Each row comes from the steps of one walk. Every step used is in the known rows, and no mark comes twice. Write the walk behind each row, first mark first.
Known rows
zabov kadeb befedip deku molidu gubo lonas: [  8  51  77 -15  -4  56  -1   8  26   6 -18  11  32  29  40   5  12  26
  -3 -13   6 -22  20 -17  -5  28   4]
befedip deku molidu gubo lonas: [  6  32  81  -6   4  49 -19  37  36  13  -2   8  23  31  26   4   3  27
 -17   9  -6 -17   9 -19   9  13  -5]
kadeb befedip deku molidu gubo: [ 12  41  84 -10   3  42 -22  28  39   1  -6   3  14  25  26  -9  20  28
 -27  -9  -2 -18  48 -13  -4   1   0]
zubo lonas gubo molidu deku: [ -6  -9  26   6   1  24   2   6  27  -1  -9  24   7   8  49  -2  76  33
 -19  14  18   8  49 -29  -2  26 -12]
rina zubo lonas gubo molidu: [  5   0  14   9  -6  19   4   0  14   8   6  38  11   0  45 -10  48  32
   4  12   3 -19  57 -10 -20  18  -3]
zubo lonas: [  4  12  31 -10   5   7   2  16  19  10   9  12  11  31  16 -21  35  40
 -12  -6  27 -14  54   8   0  24 -31]
lonas gubo molidu deku befedip kadeb: [  4 -25  26  -4  14   7 -21  -6  45  -3 -20  32  -5 -23  67 -15  74  11
  -4  15  -7   7  21 -40   9  32  -2]
deku befedip: [ -1  -4  25 -19  16  -3 -25   9  26  13   1  26   6   8  28 -26  21  23
  -7  -6  -4 -13  37  -4   3  19 -27]
befedip deku molidu gubo: [  2  25  76  -4   6  45 -24  38  38   2   9   6  22  18  23  -7   1  25
 -22   0  -6 -10  34 -16   4   8 -10]
rina zubo lonas motapum zabov: [ -4   9  13  18   8   5   5  18  17  17   7  51  14  29   1 -40  54  38
  16   3   7 -38  42  -6 -35  15 -14]
lonas motapum zabov kadeb befedip deku molidu: [  0  44  46   0  -4  26   3   1  32   0 -20  48  21  23  12 -41  26  16
  20 -17   9 -30  21 -25 -34  47  -4]
zabov zubo lonas: [ -4  13  22 -16   0   5   9  16  30  22   8  19  22  52  23 -19  33  33
  -5 -10  27  -7  58  14  -4  10 -33]
gubo lonas motapum zabov kadeb befedip deku: [ -5  38  29   1  -9  26  15  -8  26  11 -24  44  15  37  33 -37  33  14
  22 -10  11 -39 -10 -26 -16  56  -7]
kadeb zabov motapum lonas gubo: [ -6 -11  19   7  10 -17  13  -2  22 -14   5  49   4  48  65 -40  23  15
 -14  -3  22 -45  18 -45 -47  16  -3]
gubo lonas motapum zabov: [-10   6  33   3  16  -7  -1  16  27  21 -13  44   9  45   9 -34  42  25
   7  16  -2 -37 -11 -28  -7  37 -15]
motapum zabov kadeb: [-20   3  29 -11   6  -1   9  -3   4   3   6  47  27  22  34 -50  30  21
  11 -13  15 -26  15   5  -9  46 -27]
rina zubo lonas: [ 10  11  22  -2   7  13  -1  17  11  19  11  34  17  22  12 -18  41  40
  -2  -2   7 -22  61  23 -12   9 -20]
gubo lonas motapum: [ -1   4  28  -5  17  -2  -2  17  29  25 -18  25   8  35   7  -5  34  29
  -4  18 -11 -22   2 -35   5  33 -10]
molidu gubo lonas: [ -6   7  57 -13  16  15 -10  25  22  14  -3   5  16  34  37  -1  29  31
 -24  10  -4 -24  13 -15  18  11 -11]
deku befedip kadeb zabov zubo lonas: [ 16  -1  22 -16   8  -9   0  -7  42  17   4  29  21  36  37 -44  51  21
   6 -10  40 -19  20  16 -16   9 -23]
motapum lonas gubo molidu: [-13 -15  23  12  -4  -8  -3  -6  24   4  -2  31   1  23  54 -30  15  11
 -14  16   8 -23  44 -32 -29  37 -10]
kadeb zabov motapum lonas gubo molidu deku: [-11 -28  23  22   3   0  13   5  23 -15 -14  58   9  31  71 -26  55  11
 -14  13  18 -22  11 -52 -32  11   8]
kadeb zabov: [  3  -8  38  -9  21  -9  -9   7  14  10   8  38  20  27  17 -35  41  19
 -19  10   5 -32   5  10   0  16 -15]
befedip kadeb zabov motapum lonas: [  8 -13  32  -1  11 -24  14   9  22 -12   2  41   8  48  40 -55  28   7
  -2  -3  31 -40   6 -15 -25  21  -9]
rina zubo lonas motapum zabov kadeb: [-13  13   4  13   1  15  18  -2   8  13   4  58  31  18  18 -39  46  35
  33 -11  12 -35  36  -7 -40  36 -14]
zabov zubo lonas gubo: [ -6  13  18 -13   1   4  12   3  42  15  12  24  10  47  52 -13  38  32
  -9  -6  23  -7  60 -16 -18  18 -25]
befedip kadeb zabov motapum: [ 17  -5  39 -16  16 -16  10  13  20 -12   2  38  12  24  36 -39  49  11
  -1  -3  16 -27 -10 -14   2  15  -9]
deku befedip kadeb zabov: [ 15 -12  34 -17  24 -16 -22  -7  29   6   1  32  11   6  30 -51  45  13
  -4   3  10 -25  -3   3   0  23 -14]
molidu deku befedip: [ -7 -13  30 -13  24  11 -29  18  31  12 -12  33   8   5  30 -16  54  26
 -17   1  -7   4  36  -9  11  12 -21]
zabov zubo lonas gubo molidu: [ -6   4  14  -2 -15  10  17   1  36  10   3  23  14  29  53 -10  39  24
   0   4  23  -6  53 -18 -15  22 -17]

Which walk is each row?
[-11 -11  13  11  -8  -4  16   4  21 -13  -4  37  -1  26  68 -25  10  12
  -1   1  13 -23  41 -53 -32  28  -4]  zabov motapum lonas gubo molidu
[ -8 -21  33   2   8  14  -7   8  29  -2 -13  37   5   0  54  -4  69  17
 -21  24 -10   6  29 -35   9  27  -5]  lonas gubo molidu deku
[ -2  21  68  -5  21  17 -13  35  38  16 -17  10  23  35   8  12  24  36
 -12  18 -18 -21  15 -52  -3  12   6]  deku molidu gubo lonas motapum
[  5 -21  39 -19  26   3 -27  12  41   7 -16  30   2  -3  34 -26  67  21
 -11  -1  -1   8  25  -6  19  21 -16]  molidu deku befedip kadeb
[  3  45  71 -14  -4  53  -5   9  28  -3  -6   9  28  15  39  -7  12  23
  -9 -22   4 -16  44 -14  -9  21   1]  zabov kadeb befedip deku molidu gubo
[ 12 -30  25  -4  11   2  -3   9  25 -16 -21  50  15 -10  52 -31  75   8
   6   2  12  -7 -11 -25   5   8   4]  gubo molidu deku befedip kadeb zabov motapum
[ -9  -1  22  -3   4 -14   9  20  16  -5   0  32   2  47  34 -33   5  19
  -6 -14  19 -28  48 -21 -21  18 -18]  zabov motapum lonas
[-16   3  20   8 -17   5  18  -2  31   7   6  40  14  40  58 -39  46  22
  11   2  30 -20  39 -11 -27  23 -21]  motapum zabov zubo lonas gubo molidu
[-19  22  58   0  13  18   5  14  23   7 -15  33  37  36  25 -15  27  30
  15   2  -3 -31  -2 -51 -23  35   3]  deku molidu gubo lonas motapum zabov kadeb
[-27   9  37   2   8  15   8   8  19   9 -11  28  29  30  41 -24  36  25
  10   1   1 -36  -8 -48  -7  40  -7]  molidu gubo lonas motapum zabov kadeb
[-12  -8  21   1  -5  24  13   8  44  12  -9  32  15  26  57   1  73  29
  -9  11  19  11  51 -24  -5  12 -13]  zabov zubo lonas gubo molidu deku
[ -7 -19  39   0  10  15 -11  21  20  10 -16  35  17   3  25  -9  62  21
 -16  18  -5   5  27  -6  22  17 -12]  gubo molidu deku
[-19 -29  15  16   4   6 -20  -6  34   2 -19  39  -1   7  63 -22  40  15
 -12  11   5  -6  47 -41 -27  23  -5]  motapum lonas gubo molidu deku befedip
[ 11   3  22  -4  11 -11  16   4  52  21  -2  30  23  46  14 -35  62  22
   5   5  31 -24  10 -10 -17  20 -12]  befedip kadeb zabov zubo lonas motapum
[-15 -25   6  14  -2   6  -1   6  28 -15 -20  44  -4  11  80 -17  37  15
  -6  -5   7  -4  46 -64 -30  14  -1]  zabov motapum lonas gubo molidu deku befedip
[ 12  49  77  -1   5  45 -16  31  49  12 -27   4  13  38  16   7  24  29
 -14   5 -10 -27  19 -49  -6  11  14]  kadeb befedip deku molidu gubo lonas motapum
[ -8 -22  26  -4   9  14 -26  12  24   8 -21  36  12 -11  34 -11  54  19
 -10   8  -7   8  30 -12  16  16 -14]  gubo molidu deku befedip
[-14  14  23  -3  -6  -2  14   2  39  11  13  38   9  59  54 -42  47  28
   2  -7  32 -21  47  -7 -34  21 -28]  motapum zabov zubo lonas gubo
[ -5  -8  24   5   8 -19  11  11  11  -7   4  44  13  52  36 -46  17  16
 -11  -6  25 -42  15 -15 -32   8 -12]  kadeb zabov motapum lonas
[-16  21  64   2  11  11  -3  34  48  25 -13  30  30  65  19 -13  29  27
   7   9  -5 -30   3 -42 -22   1   1]  deku molidu gubo lonas motapum zabov zubo
[-17 -23  18  17  -2   5  14  13  26 -13 -16  45  -2  24  69 -13  45  13
 -12   5  10  -9  42 -59 -25  16   0]  zabov motapum lonas gubo molidu deku
[ 10  26  61 -10   3  30 -20  28  35   9   4  27  17  19   7 -17  -2  18
  -7   2  -2  -8  28  -3   0  25 -17]  befedip deku molidu
[  9 -22  40 -13  31  -5 -27   2  37   6 -14  42  10   4  33 -38  78  14
 -13   7   6 -10  -3  -1   9  13  -6]  molidu deku befedip kadeb zabov
[  9 -18  21  -1  12 -23  -1  -1  27 -10  -2  40   4  31  50 -59  22   9
   4 -15  30 -38   8 -20 -33  15 -10]  deku befedip kadeb zabov motapum lonas
[ -3  42  18   4 -18  32  20  -8  28   1 -10  33  15  30  28 -49  43  29
  17 -25  40 -30  36 -16 -31  49 -19]  zubo lonas motapum zabov kadeb befedip deku
[  3  46  59 -11 -11  29   1  -1  21  -2  -9  47  27  28  26 -46  20  15
  14 -21  19 -28  27   6 -27  43 -13]  motapum zabov kadeb befedip deku molidu
[ 10  -6  34 -24  20 -10 -25   3  34   8  -1  21   0   1  33 -35  34  17
  -1  -5   3  -9  27  -2  10  30 -21]  deku befedip kadeb
[  2   5  25  -8   3   0  11   5  29  22  12  34  30  57  24 -30  44  29
  -8  -3  36 -23  27  20 -16   3 -26]  kadeb zabov zubo lonas
[ -3  30  39  -9 -12  27   9 -10  18  -1  -5  44  15  26  42 -56  32  10
   8 -24  18 -30  23  11 -12  45 -18]  motapum zabov kadeb befedip deku
[-20   0  21   0  10 -15   4  17  41  22  -4  49  15  50  15 -43  38  15
   7   2   0 -25  17 -21 -15  16 -20]  lonas motapum zabov zubo
[ -1  20  28 -28   5   2   7 -12  10   6  -9  29  18  21  36 -23  42  23
  -3 -19   8 -20  42   5  -3  35 -15]  zabov kadeb befedip
[-11  25  26  -8   6  -2  16 -12  17  14 -28  45  18  45  27 -35  54  22
  20  -7   8 -42  -2 -27 -22  50  -6]  gubo lonas motapum zabov kadeb befedip
[  0   5  10   1  10  -3  16   8  40  24   0  36  28  51  10 -26  48  31
  -3   1  26 -25  20 -13 -23   9 -15]  kadeb zabov zubo lonas motapum
[ -6  30  23   3  -9  22  11  -8  30   6 -13  42  12  23  30 -50  37  14
  14 -18  11 -34  15 -23 -20  50 -12]  lonas motapum zabov kadeb befedip deku
[-16  24  42  -5   6  15  10  -1  22   8 -26  26  23  40  43 -26  56  27
   3  -8   5 -45   7 -41 -16  33   5]  molidu gubo lonas motapum zabov kadeb befedip
[-12  14  28  -6  -5  -3  12  17  28  17  11  37  20  63  28 -45  40  28
   5 -10  36 -21  44  20 -21  15 -36]  motapum zabov zubo lonas
[ -4  12  10  -6   2   2  13  16  47  25  -1  21  17  47  11 -12  37  34
  -1  -4  20  -7  53 -20 -13  14 -23]  zabov zubo lonas motapum
